Known rows, with every step that occurs:
doli > tage: -0.53; 1.41; 1.65; -0.06; 3.96; -0.73; 0.14; -0.41; 0.24; -0.27; 0.87; 1.43; -1.81; -3.33; 1.05; -0.63; -0.71; -0.21; 1.77; 1.94
kadez > tage > sipug: 1.92; 0.24; 0.19; 2.34; 3.03; -0.05; -0.22; 4.01; -0.13; -1.28; -0.51; 0.22; -3.04; -1.76; -1.30; -1.29; 0.43; -0.78; 0.49; 1.12
nopa > doli > tage: -1.39; 1.48; 1.29; 0.38; 5.01; -1.58; -0.05; -0.85; 0.23; 0.14; 3.88; -0.43; 2.06; -3.40; 0.22; 0.35; 0.90; 0.72; 4.38; 3.34
kadez > tage: 1.81; 1.06; 1.84; 1.86; 3.80; 0.58; -0.12; 3.25; 0.55; -1.06; -0.72; 0.03; -2.69; -3.23; 0.64; -0.47; -0.11; -0.65; 2.09; 1.29
rasur > kadez > tage > sipug > nopa: 1.01; -0.14; 1.83; 1.84; 1.30; 4.03; 3.11; 4.58; 0.68; 1.42; -1.02; 0.53; 1.36; -0.92; 0.30; -0.01; 1.85; -3.06; -1.35; -1.02
rasur > kadez > tage > sipug > nopa > doli: 0.15; 0.09; 1.45; 2.33; 2.22; 3.20; 2.90; 4.49; 0.55; 1.92; 1.90; -1.09; 5.12; -0.83; -0.53; 1.02; 3.28; -2.16; 1.57; 0.54
doli > tage > kadez > sipug: -0.69; -1.11; -0.97; -3.07; 3.01; 0.35; -0.63; 2.22; 2.48; -0.04; -0.06; -2.21; -0.86; 1.82; -1.05; -0.52; 2.10; 1.47; 2.53; 0.92
rasur > sipug: 0.33; 1.55; 3.18; -5.55; 2.52; -1.14; 1.41; 0.33; -0.81; 0.46; -1.60; -0.58; -3.47; 1.50; 0.36; 0.01; -1.76; 0.44; 1.87; 1.30
tage > kadez > sipug > doli: -4.56; -0.58; -1.99; -3.95; 2.37; 0.01; 0.22; 1.85; 1.61; 0.26; -3.00; -3.49; 0.62; 5.96; -1.20; -1.18; 0.31; 0.35; 2.57; 0.55
tage > sipug > nopa > kadez: 0.58; 0.35; -1.13; 0.87; 1.93; 1.15; 2.97; 0.28; -1.14; -0.15; 2.39; 2.42; 0.58; 2.35; -3.35; -2.35; -0.63; -0.88; 1.04; 1.17
rasur > kadez > sipug > nopa > doli: -2.75; 1.17; -0.34; -5.26; 2.20; 1.63; 2.87; 2.39; 1.06; 2.68; 1.77; -3.17; 4.94; 2.97; 1.58; 1.88; 2.13; -0.72; 4.29; 0.03
sipug > nopa > tage > kadez: 1.97; -0.81; 1.35; -1.06; 2.48; 2.62; 2.60; -2.85; 3.88; 0.03; 1.08; -0.17; 3.42; -0.76; 0.47; -1.45; 0.19; -0.19; 3.12; 1.38
sipug > doli > tage > kadez: -4.08; -0.47; 1.10; 0.95; 3.35; 0.84; 0.43; -0.67; 1.22; 0.72; -1.63; -0.48; 1.92; 0.51; -1.21; -1.53; 0.34; -0.35; 0.97; 1.62
sipug > nopa > tage: 0.94; 1.64; 1.63; -1.22; 3.02; 0.60; 3.10; -2.84; 2.85; 0.07; 1.02; 0.52; 3.16; -4.00; 2.47; -1.09; -1.75; -1.14; 2.95; 1.61
kadez > sipug > nopa > doli: -3.05; 1.90; -1.76; -3.50; 3.05; -3.05; 2.23; 1.40; 1.79; 1.68; 3.72; -3.90; 5.00; 0.73; 2.73; 0.64; 0.24; -0.20; 5.58; 0.50
nopa > doli > tage > kadez > sipug: -1.77; -1.05; -1.42; -2.79; 3.83; -0.49; -0.85; 1.78; 2.19; 0.31; 2.79; -4.10; 3.04; 1.67; -1.75; 0.47; 3.77; 2.40; 5.54; 2.31
rasur > kadez > sipug: -0.16; 0.63; -0.18; -6.90; 2.36; 2.98; 0.59; 3.06; -0.04; 0.50; -2.49; -1.12; -3.15; 4.44; -0.34; 1.01; 1.46; -0.06; 2.08; 0.17
tage > kadez > sipug > nopa > doli: -1.76; -0.58; -2.02; -3.22; 2.59; -0.69; 1.87; 1.14; 2.77; 1.64; 3.84; -4.69; 5.09; 3.84; 0.59; 0.05; 2.63; 0.87; 5.58; 0.43
sipug > doli > tage: -5.24; 1.92; 1.68; 0.81; 3.78; -1.46; 0.52; -0.56; 0.42; 0.82; -1.73; 0.08; 1.92; -2.66; 0.99; -0.92; -1.94; -1.29; 1.01; 1.78
sipug > nopa: -0.53; 1.77; 1.01; -0.51; 2.49; -1.04; 2.73; -1.02; 0.54; 1.21; 1.56; 1.03; 0.22; -1.27; 3.35; -1.05; -1.79; -1.82; 1.73; 0.07
doli > kadez > sipug: -0.01; 1.01; -0.29; -5.00; 3.30; -1.23; 0.11; 2.43; -1.27; 0.44; -0.19; -2.07; -3.06; 4.09; -1.88; -0.11; 1.92; 0.18; 2.89; -0.51
doli > kadez > tage > sipug > nopa: 1.25; 0.17; 1.82; 3.87; 2.14; 0.01; 2.64; 4.01; -0.64; 1.28; 1.21; -0.52; 1.48; -1.07; -1.21; -1.30; 2.19; -2.70; -0.45; -1.60

Rows:
2.72; -0.13; 1.58; 2.52; 3.37; 0.52; 0.15; 4.35; -1.96; -0.45; -0.30; -0.16; -2.78; 0.36; -3.99; -1.01; 2.80; -1.05; 0.22; -0.06  doli > kadez > tage > sipug
3.43; -1.16; 1.14; -2.68; 3.58; 3.02; 0.22; -2.55; 2.51; -1.83; -0.34; 0.23; -1.05; 0.60; -2.28; -1.19; 0.92; 1.35; 3.77; 3.08  nopa > tage > kadez
-0.62; 1.45; -0.62; -4.55; 2.46; -0.34; 2.81; -0.22; 3.96; 0.19; -0.05; -2.88; 4.05; -1.92; 2.81; -0.45; -1.31; -0.46; 3.94; 0.55  kadez > sipug > nopa > tage
-0.84; 0.21; -0.28; 2.66; 2.34; 1.23; 2.88; 0.53; -0.17; 0.56; 2.95; 2.61; 2.85; -1.07; -3.13; -2.00; -0.07; -0.73; 0.38; 1.50  doli > tage > sipug > nopa > kadez
-2.99; 0.79; 0.70; -0.30; 2.96; -1.08; 0.94; 0.19; -2.90; 0.56; -1.65; -0.30; -0.49; 4.50; -3.98; -1.64; 0.40; -1.82; -0.26; 0.19  tage > sipug > doli > kadez
-2.05; 1.68; -1.37; -3.77; 2.16; -2.04; 2.40; 1.62; 1.74; 1.17; 0.77; -2.20; 0.96; 0.81; 3.49; -0.40; -1.23; -1.02; 2.66; -0.83  kadez > sipug > nopa
-5.02; 1.02; -2.28; -3.75; 3.16; 0.75; 1.03; 2.39; -0.08; -0.35; -2.67; -1.62; 0.89; 5.01; -4.29; -1.36; -1.20; 0.53; 3.30; 1.82  nopa > kadez > sipug > doli
-2.58; 0.10; 1.66; 1.37; 2.02; 4.08; 1.30; 4.79; -0.57; 0.69; -4.95; -0.37; 0.59; 1.08; -2.51; -0.14; 1.08; -2.58; -1.56; 0.59  rasur > kadez > tage > sipug > doli
-4.10; 1.32; -0.67; -0.39; 2.55; -1.60; 0.66; 0.12; -1.28; 0.17; -1.97; 0.30; -0.87; 2.39; -1.30; -1.87; -1.78; -1.58; -0.04; 1.35  tage > sipug > doli
-3.23; 1.65; 2.08; -0.94; 3.53; -0.75; 1.24; -0.58; -2.03; 1.19; -1.75; -0.37; -0.20; 3.07; -2.11; -0.89; -0.07; -1.66; 1.42; 0.17  sipug > doli > kadez
1.03; 0.57; 1.34; 3.78; 2.83; 2.83; 3.00; 3.57; 1.05; -0.40; 1.19; 1.19; 2.28; -2.70; -1.58; -1.54; -0.09; -1.08; 2.14; 1.01  sipug > nopa > kadez > tage
-5.18; 1.04; -0.28; -6.16; 2.12; 2.55; 1.23; 2.60; 0.05; 1.49; -5.29; -2.40; 0.34; 4.99; -0.35; 0.88; 0.14; -1.18; 1.37; 0.05  rasur > kadez > sipug > doli
-6.86; 1.66; -0.68; -2.49; 3.43; -2.24; 0.44; 2.18; 1.50; 0.96; -2.73; -2.98; 2.50; -0.72; 1.01; -0.47; -1.26; -0.55; 1.90; 0.80  kadez > sipug > doli > tage
-2.38; 1.12; 2.99; 2.69; 3.67; 0.57; 0.97; 3.26; -0.91; 0.63; -2.97; -1.64; 1.07; -0.44; -2.15; -0.75; 1.12; -2.24; 1.03; -0.02  sipug > doli > kadez > tage
-0.34; 0.52; 0.17; 0.60; 3.36; -1.24; 0.10; 0.23; -0.62; -0.55; 0.92; 1.62; -2.17; -1.75; -1.03; -1.30; -0.25; -0.33; -0.06; 1.97  doli > tage > sipug
-1.91; -0.78; -0.99; -1.75; 2.03; 0.01; 1.88; 1.81; 3.33; 1.75; 1.24; -2.51; 3.69; 0.30; 1.66; -0.77; 1.59; 0.05; 2.09; -0.68  doli > tage > kadez > sipug > nopa
-0.29; 0.80; -0.03; 4.09; 2.81; -1.18; 2.34; 3.27; 1.08; 0.75; 3.79; -1.89; 5.18; -3.21; 0.72; -0.46; 1.31; -1.63; 2.78; 1.06  kadez > tage > sipug > nopa > doli
-1.58; 0.98; 0.43; 1.94; 2.25; -1.56; 2.30; -0.04; 0.63; 1.43; 2.38; 0.89; 2.26; -3.17; 1.91; -1.40; -0.79; -1.91; -0.62; 0.19  doli > tage > sipug > nopa
-0.46; 1.06; -0.54; 0.22; 1.53; -1.49; 2.49; -0.32; -0.14; 0.78; 1.91; 1.10; -0.09; 0.36; 1.57; -1.71; -1.27; -2.01; 0.20; -0.09  tage > sipug > nopa
0.44; -1.15; -1.93; -4.97; 2.60; 0.58; -0.66; 2.08; 1.40; -0.79; -0.50; -2.15; -3.09; 5.30; -1.38; -0.72; 1.78; 1.45; 3.30; 0.69  tage > kadez > sipug
-0.87; -0.71; -1.75; -3.42; 1.48; 0.10; 1.86; 1.74; 2.58; 0.98; 1.06; -2.77; 1.38; 3.83; 1.37; -1.04; 0.95; -0.06; 2.63; -1.04  tage > kadez > sipug > nopa
-3.07; 0.74; 0.30; 3.12; 2.75; -0.41; 0.46; 3.79; 0.07; -0.36; -3.11; -1.04; 0.63; -0.98; -1.36; -1.50; -0.77; -2.08; -0.15; 0.96  kadez > tage > sipug > doli
0.83; -0.92; 1.31; 0.12; 3.56; 1.37; -0.30; -0.57; 1.15; -0.25; 0.87; 0.79; -1.43; -0.17; -1.09; -1.09; 1.47; 0.81; 1.74; 1.84  doli > tage > kadez
2.17; 0.26; 3.11; -0.17; 2.99; 5.05; 0.68; 4.16; 0.13; -0.17; -2.56; 0.96; -2.66; -1.06; -0.73; 0.86; 1.83; -1.32; 0.79; 0.84  rasur > kadez > tage
2.66; 0.73; 3.07; 1.79; 4.03; 0.95; 0.29; 3.50; -1.01; -0.20; -0.34; -0.29; -2.49; -1.25; -2.13; -0.43; 2.29; -1.03; 1.73; -0.10  doli > kadez > tage
-2.72; 2.01; 1.56; 1.53; 4.17; -2.01; 2.50; -1.13; 1.55; 2.21; 5.06; -0.56; 6.55; -4.72; 2.98; 0.19; 0.12; -0.79; 3.84; 1.83  sipug > nopa > doli > tage
0.56; 1.20; 1.90; -1.53; 5.01; -1.03; 0.40; -0.65; -2.46; 0.68; 3.59; -1.02; 0.20; 2.20; -2.85; 0.42; 2.63; 0.36; 4.95; 1.79  nopa > doli > kadez
0.57; 1.57; 3.98; -4.91; 2.00; -0.32; 4.12; -1.91; 2.92; 0.96; -0.79; -1.78; 3.64; -2.73; 2.47; -0.21; -2.50; -0.55; 2.50; 1.11  rasur > sipug > nopa > tage
